Each row was made from one small tree. Brackets hold a mark, then the marks that hang from it, in alphabetical order. Every link used is in the known rows. Write each row's tree.
Known rows
(kirevun beke): [ 0.319  0.302 -2.295  1.617 -0.471 -1.104  3.314  1.135 -1.393 -1.030
 -2.292  1.596 -2.062  1.350 -1.404 -0.888 -2.558 -3.663 -1.535  1.016
 -0.924  1.129  0.300]
(fesa (beke katifi (lubab zoti)) fudut): [ 0.210  0.012 -1.115  0.471 -0.893 -1.418  1.732  0.320  0.727 -2.568
 -1.119 -2.303  0.878  5.191 -1.698 -1.485 -2.168 -2.474 -3.628  2.492
 -1.605  0.370  0.628]
(kirevun (beke katifi (lubab zoti))): [ 1.173 -0.107 -1.267  1.442 -1.272 -1.442  2.518  0.799  0.136 -1.816
 -1.398 -0.128 -0.604  3.987 -1.773 -1.746 -2.556 -3.207 -2.494  2.385
 -3.215  1.026  0.273]
(fudut fesa): [ 0.432  0.750 -2.479  1.857 -0.030 -2.559  2.448 -0.379 -1.660  0.515
 -0.870  0.191 -2.016  0.484  0.188  0.422 -3.171 -2.802 -2.566  1.277
 -1.980 -0.004  0.840]
(fesa (beke kirevun (lubab (zoti romuv))) fudut): [-1.450  1.119 -3.102  0.489 -0.221 -1.145  1.114  0.635 -1.196 -2.210
 -0.264 -2.155  0.461  3.842 -1.565 -1.761 -1.641 -3.080 -2.859  1.985
 -2.041 -0.667 -0.290]
(lubab (beke kirevun) (zoti (romuv (keso katifi)))): [ 0.891  2.048 -4.294  1.502 -0.057 -0.760  1.114  0.661  0.184 -0.026
 -0.338 -1.984 -0.552  1.736 -2.289 -2.149 -0.491 -1.210  0.682  0.785
 -2.520 -1.296  0.115]
(beke katifi lubab): [ 1.098  0.097 -1.139  1.268 -0.306 -2.097  2.513  0.121  0.138 -1.395
 -0.669 -0.496 -1.008  3.167 -0.187 -0.821 -2.667 -3.456 -2.240  2.910
 -3.884  0.750  0.006]
(zoti lubab (romuv (keso (katifi fudut)))): [ 0.913  1.975 -2.434  1.531  1.079 -1.463  1.753  1.898  0.758 -0.910
 -0.877 -0.104 -0.776  1.782 -1.575 -0.526 -2.893 -1.731 -0.318  1.429
 -3.385 -1.231 -0.298]
(fesa (beke katifi kirevun (lubab (zoti romuv))) fudut): [-0.696  0.631 -2.610  0.248 -0.054 -1.120  1.024  0.449  0.349 -2.568
  0.269 -2.587  0.940  4.826 -1.283 -2.641 -1.611 -2.606 -2.438  2.751
 -2.446 -0.925  0.453]
(beke (katifi fudut) kirevun (lubab (zoti (romuv keso)))): [ 0.360  1.362 -3.919  1.024 -0.118 -1.225  0.248  1.004  0.373 -1.435
  0.199 -1.720  0.105  3.429 -1.676 -1.727 -1.728 -2.230 -0.984  2.764
 -3.164 -2.754 -0.565]
(fudut (fesa (beke (katifi keso) kirevun lubab))): [-0.084 -0.131 -2.444 -0.037 -0.384 -1.744  0.344 -2.721  0.643 -0.509
  0.308 -1.374  0.047  1.806  0.426 -1.847 -2.030 -3.143 -2.055  3.258
 -2.206 -1.737  1.434]
(katifi (fudut fesa)): [ 0.388  0.367 -2.244  1.879  0.000 -2.284  2.150 -0.159 -1.253  0.627
 -1.036  0.094 -1.778  1.131 -0.113  0.653 -3.591 -3.157 -2.489  0.703
 -1.451 -1.124  0.874]
(romuv keso (zoti (lubab (beke (katifi (fudut fesa)))))): [ 1.684  1.824 -2.425  1.689  0.255 -2.528  2.094  0.356  1.304  0.872
 -0.268 -2.859  0.206  2.310 -1.601 -0.893 -4.240 -1.424 -1.214  1.944
 -0.847 -1.065  1.011]
(zoti lubab (romuv (keso (katifi (fudut fesa))))): [ 0.919  1.964 -2.664  1.422  1.181 -1.867  1.247  0.655  0.739  0.000
 -0.014 -0.364 -0.666  0.938 -0.585 -0.117 -3.586 -1.015 -1.172  1.243
 -2.802 -2.132  0.631]
(katifi keso): [ 0.031  0.446 -1.954  1.744 -0.216 -2.211  1.898  1.264 -1.264  0.518
 -2.131  0.642 -2.358  0.926 -1.613 -0.162 -2.303 -3.564 -0.876  1.359
 -1.918  0.058  0.702]
(romuv (keso (katifi fudut)) (zoti lubab)): [ 1.762  2.237 -1.723  2.229  0.170 -2.589  2.302  1.900  0.761 -0.272
 -1.127 -0.763 -0.143  2.803 -1.598 -0.209 -3.657 -2.247 -1.365  2.538
 -3.182 -0.942 -0.432]
(zoti (lubab beke) romuv): [-0.180  1.646 -2.082  1.907  0.788 -1.668  3.164  1.819 -0.988  0.067
 -1.273 -1.327 -1.888  1.368 -1.965 -0.809 -2.919 -2.856 -0.056  0.421
 -3.240  1.863 -0.135]
(lubab (beke (katifi fudut) kirevun) (zoti romuv)): [ 0.751  0.591 -3.097  1.951  0.065 -0.929  1.739  1.288  0.181  0.215
 -0.189 -2.427 -1.074  3.462 -2.114 -2.298 -1.807 -2.880  0.608  0.571
 -3.135 -1.406  0.912]
(kirevun (beke (katifi fudut (keso romuv)))): [ 0.519 -0.376 -1.251  1.486 -0.138 -1.984  2.071  2.245  0.434 -0.050
 -1.376  2.155 -1.512  2.627 -2.006 -1.911 -2.732 -3.920 -0.821  1.416
 -1.637 -1.274  3.454]
(fudut (fesa (beke (katifi keso)))): [ 0.379 -0.099 -2.199  0.786 -0.149 -1.745  1.047 -1.321  0.475  0.225
 -1.035 -0.635 -0.915  0.809 -0.696 -1.290 -2.426 -2.283 -1.548  2.013
 -0.835 -1.070  3.070]
(katifi fudut): [ 0.488  0.375 -2.010  2.001 -0.069 -1.871  2.583  1.103 -1.279 -0.264
 -1.821  0.489 -2.063  2.014 -1.213  0.363 -2.899 -3.988 -1.673  0.732
 -1.984 -0.299  0.083]
(katifi (fudut fesa) keso): [ 0.060  0.128 -2.005  1.651  0.040 -2.567  1.227  0.166 -1.064  1.504
 -1.272  0.266 -1.949  0.759 -0.850  0.381 -3.417 -3.207 -1.612  0.585
 -1.090 -1.797  1.775]
(beke kirevun (lubab (zoti romuv))): [-0.380  1.222 -3.123  1.851 -0.302 -1.931  1.473  1.052 -1.968 -0.717
 -0.041 -1.247 -1.093  2.601 -1.028 -1.166 -1.923 -3.525 -1.775  2.383
 -4.992 -0.289 -1.024]

Which tree is each row?
[-0.280  0.473 -1.532  2.096  0.088 -3.040  1.708  2.424 -1.430  1.050
 -1.395  1.333 -2.073  1.612 -1.750 -0.192 -2.583 -4.226 -1.419  1.146
 -2.628 -1.367  2.218]	(katifi fudut (keso romuv))
[-0.034  0.111 -2.088  1.228  0.063 -2.773  1.053 -0.451  0.103  0.759
 -0.275  0.130 -0.762  0.911 -0.506 -1.556 -2.215 -2.732 -2.100  2.472
 -2.132 -1.371  4.298]	(fudut (fesa (beke (katifi (keso romuv)))))
[ 1.792  1.658 -2.586  1.954 -0.265 -2.113  1.941  1.464  0.254 -0.240
 -1.061 -0.546 -0.266  2.296 -1.581 -0.565 -2.877 -2.268 -1.190  1.846
 -1.517 -1.448  0.732]	(romuv (keso (katifi fudut)) zoti)
[-0.438  0.780 -3.800  1.051 -0.218 -1.505  1.804 -2.094 -1.300 -0.404
 -0.564 -0.405 -1.090  0.500  0.392 -0.800 -1.897 -3.304 -2.397  1.834
 -1.234 -1.027  0.663]	(fudut (fesa (beke kirevun)))
[-0.549  0.186 -2.682  0.860 -1.028 -1.837 -0.186 -1.779 -0.877  0.218
 -0.616 -1.650  0.013  2.416 -1.294 -0.928 -2.188 -3.552 -2.796  1.896
 -2.314 -2.584  0.634]	(katifi (fudut (fesa (beke kirevun (lubab zoti)))) keso)
[ 1.144 -0.285 -1.207  1.066 -0.195 -2.313  1.803 -1.037  0.416 -0.413
  0.179 -0.873 -0.651  3.048  0.555 -0.362 -3.780 -3.063 -2.903  2.168
 -2.850 -1.064  1.031]	(beke (katifi (fudut fesa)) lubab)
[ 1.514  1.839 -0.941  2.691  0.333 -3.406  3.046  1.563  0.427  1.196
  0.454 -1.405 -0.221  3.822 -0.759 -1.670 -3.118 -3.977 -1.040  2.002
 -5.658 -0.508  0.931]	(keso (katifi fudut) (romuv (zoti (lubab (beke kirevun)))))
[-1.720  1.996 -4.521 -0.177 -0.282 -0.659  0.388  0.683 -0.744 -2.598
 -0.521 -2.100  1.132  3.063 -2.333 -1.839 -0.963 -1.815 -2.674  2.288
 -0.090 -1.675 -0.771]	(fesa (beke kirevun (lubab (zoti (romuv keso)))) fudut)
[ 0.721  1.609 -3.510  1.141 -0.114 -1.240  0.435  0.672  0.282 -1.199
  0.278 -1.239  0.108  3.112 -1.442 -1.439 -1.542 -2.142 -1.059  2.058
 -3.979 -2.654 -0.767]	(beke kirevun (lubab (zoti (romuv (keso (katifi fudut))))))
[ 0.042  1.787 -1.529  2.539  0.280 -3.714  2.082  2.353 -0.842  1.976
 -0.355 -1.396 -0.872  2.736 -2.012 -1.444 -3.261 -4.513 -0.483  1.821
 -3.832 -1.060  1.064]	(katifi fudut (keso (romuv (zoti (lubab (beke kirevun))))))
[ 0.782 -0.538 -1.002  0.854 -0.109 -2.509  0.714 -0.657  0.689  0.431
 -0.056 -0.780 -0.778  2.569 -0.286 -0.593 -3.597 -3.094 -2.083  2.095
 -2.320 -1.738  1.834]	(beke (katifi (fudut fesa) keso) lubab)
[ 0.433 -0.477 -0.810  0.829 -0.230 -2.589  1.184  0.199  0.609  0.254
  0.105  1.282 -0.376  2.587 -0.596 -1.819 -3.609 -3.591 -2.560  2.052
 -1.994 -1.649  3.508]	(kirevun (beke (katifi (fudut fesa) (keso romuv)) lubab))
[ 0.665  0.267 -1.022  0.949 -0.239 -2.586  1.554 -1.484  0.300 -0.455
  0.536 -0.260  0.288  2.612  0.458 -0.850 -2.878 -3.357 -3.811  1.873
 -3.676 -1.350  2.724]	(keso (katifi (fudut (fesa (beke lubab)))) romuv)
[ 0.338  1.454 -2.163  1.852  0.192 -1.974  3.149  0.126 -0.596  0.089
 -1.080 -1.107 -1.626  2.073 -0.941 -0.778 -2.310 -3.712 -0.605  1.505
 -3.379  0.981 -1.569]	(zoti (lubab (beke kirevun)))
[ 0.472  0.562 -1.943  1.859 -0.236 -1.969  1.771  1.601 -0.435 -1.074
 -0.105 -1.594 -0.825  3.421 -1.526 -1.412 -2.378 -2.633 -1.647  2.527
 -5.147  0.427  0.475]	(beke katifi (lubab (zoti romuv)))
[ 0.653 -0.218 -1.460  1.491 -0.786 -2.187  0.403  0.291  0.405 -0.169
 -0.537 -1.300 -0.620  4.236 -1.475 -1.421 -2.104 -3.847 -1.268  2.759
 -4.264 -2.142  0.032]	(beke (katifi fudut keso) kirevun (lubab zoti))
[-0.464  0.002 -2.267 -0.015  0.081 -1.229  1.001 -0.234  1.094 -1.342
 -0.960 -0.863 -0.104  3.166 -1.042 -2.090 -1.345 -2.906 -1.205  2.335
  0.087 -1.643  1.398]	(fesa (beke (katifi keso) kirevun) fudut)
[ 0.228 -0.634 -1.120  0.343 -0.439 -1.080  0.994 -0.273  1.006 -1.343
 -1.528 -0.876 -0.214  3.248 -1.712 -1.456 -2.325 -3.774 -1.436  2.145
 -1.716 -1.010  1.500]	(fesa (beke (katifi fudut keso) lubab))
[-0.285  2.119 -4.450  2.032 -0.078 -1.486  1.462  2.474 -1.693 -0.494
 -1.554 -0.497 -1.446  0.845 -2.759 -0.491 -1.658 -1.582 -1.003  1.407
 -1.889 -0.557  0.069]	(lubab (zoti (romuv keso)))
[ 0.484  0.471 -2.148  1.477  0.027 -2.452  1.692  0.655  0.305  1.209
 -0.091 -0.333 -1.413  2.081 -1.139 -2.251 -1.196 -3.551  0.135  1.970
 -2.912 -0.977  2.320]	(lubab (beke (katifi (keso romuv)) kirevun))
[ 0.650 -0.246 -2.035  1.191 -0.199 -0.892  2.386 -0.034  0.728 -1.517
 -1.628 -0.436 -0.947  2.801 -1.389 -1.114 -2.348 -3.416 -1.371  1.480
 -1.308 -0.718  1.416]	(fesa (beke (katifi fudut)))
[ 1.651  1.093 -1.307  2.799  0.132 -4.155  2.383  0.893 -0.562  1.613
  0.829 -0.217 -0.553  2.345  0.278 -0.469 -3.921 -3.190 -2.760  1.862
 -4.248 -1.577  3.314]	(keso (katifi (fudut fesa)) (romuv zoti))
[ 1.293  0.922 -1.863  1.662  0.246 -1.811  2.906 -0.069  0.961 -0.349
 -0.565 -1.641 -1.335  2.954 -0.622 -1.635 -2.229 -3.150 -0.226  2.274
 -3.999  0.712 -0.920]	(zoti (lubab (beke katifi kirevun)))
[ 0.542  0.018 -1.567  0.632 -0.621 -1.233  2.236 -0.802  0.491 -2.277
 -1.024 -1.076 -0.426  2.964 -0.760 -1.404 -1.998 -3.511 -2.413  2.876
 -2.640  0.866  0.659]	(fesa (beke katifi lubab))
[ 0.465  1.143 -2.974  2.204 -0.880 -1.772  2.511  0.282 -1.457  0.466
 -1.282 -1.695 -1.530  2.282 -1.966 -1.096 -1.247 -3.308 -0.814  0.809
 -2.662  0.385 -0.743]	(lubab (beke kirevun) zoti)
[ 0.642  0.785 -0.686  1.947 -0.347 -4.103  1.781  2.126 -0.290  0.473
  0.167 -0.620 -0.402  3.198 -0.991 -1.773 -3.139 -3.988 -2.276  3.931
 -4.614 -0.082  2.496]	(beke (katifi (keso (romuv zoti))) lubab)
[ 0.552  2.983 -3.647  1.911 -0.086 -2.340  2.505  1.031 -0.550  0.227
 -1.084 -2.094 -0.460  1.687 -1.892 -1.097 -2.397 -2.615 -0.501  2.559
 -1.867  0.075 -1.495]	(romuv keso (zoti (lubab (beke kirevun))))
[ 0.294 -0.164 -2.130  0.407 -0.432 -0.901  1.614 -1.388  0.967 -2.119
 -0.357 -1.190 -0.046  3.777 -0.304 -1.744 -1.854 -4.216 -2.086  2.799
 -2.627 -1.260 -0.076]	(fesa (beke (katifi fudut) kirevun lubab))
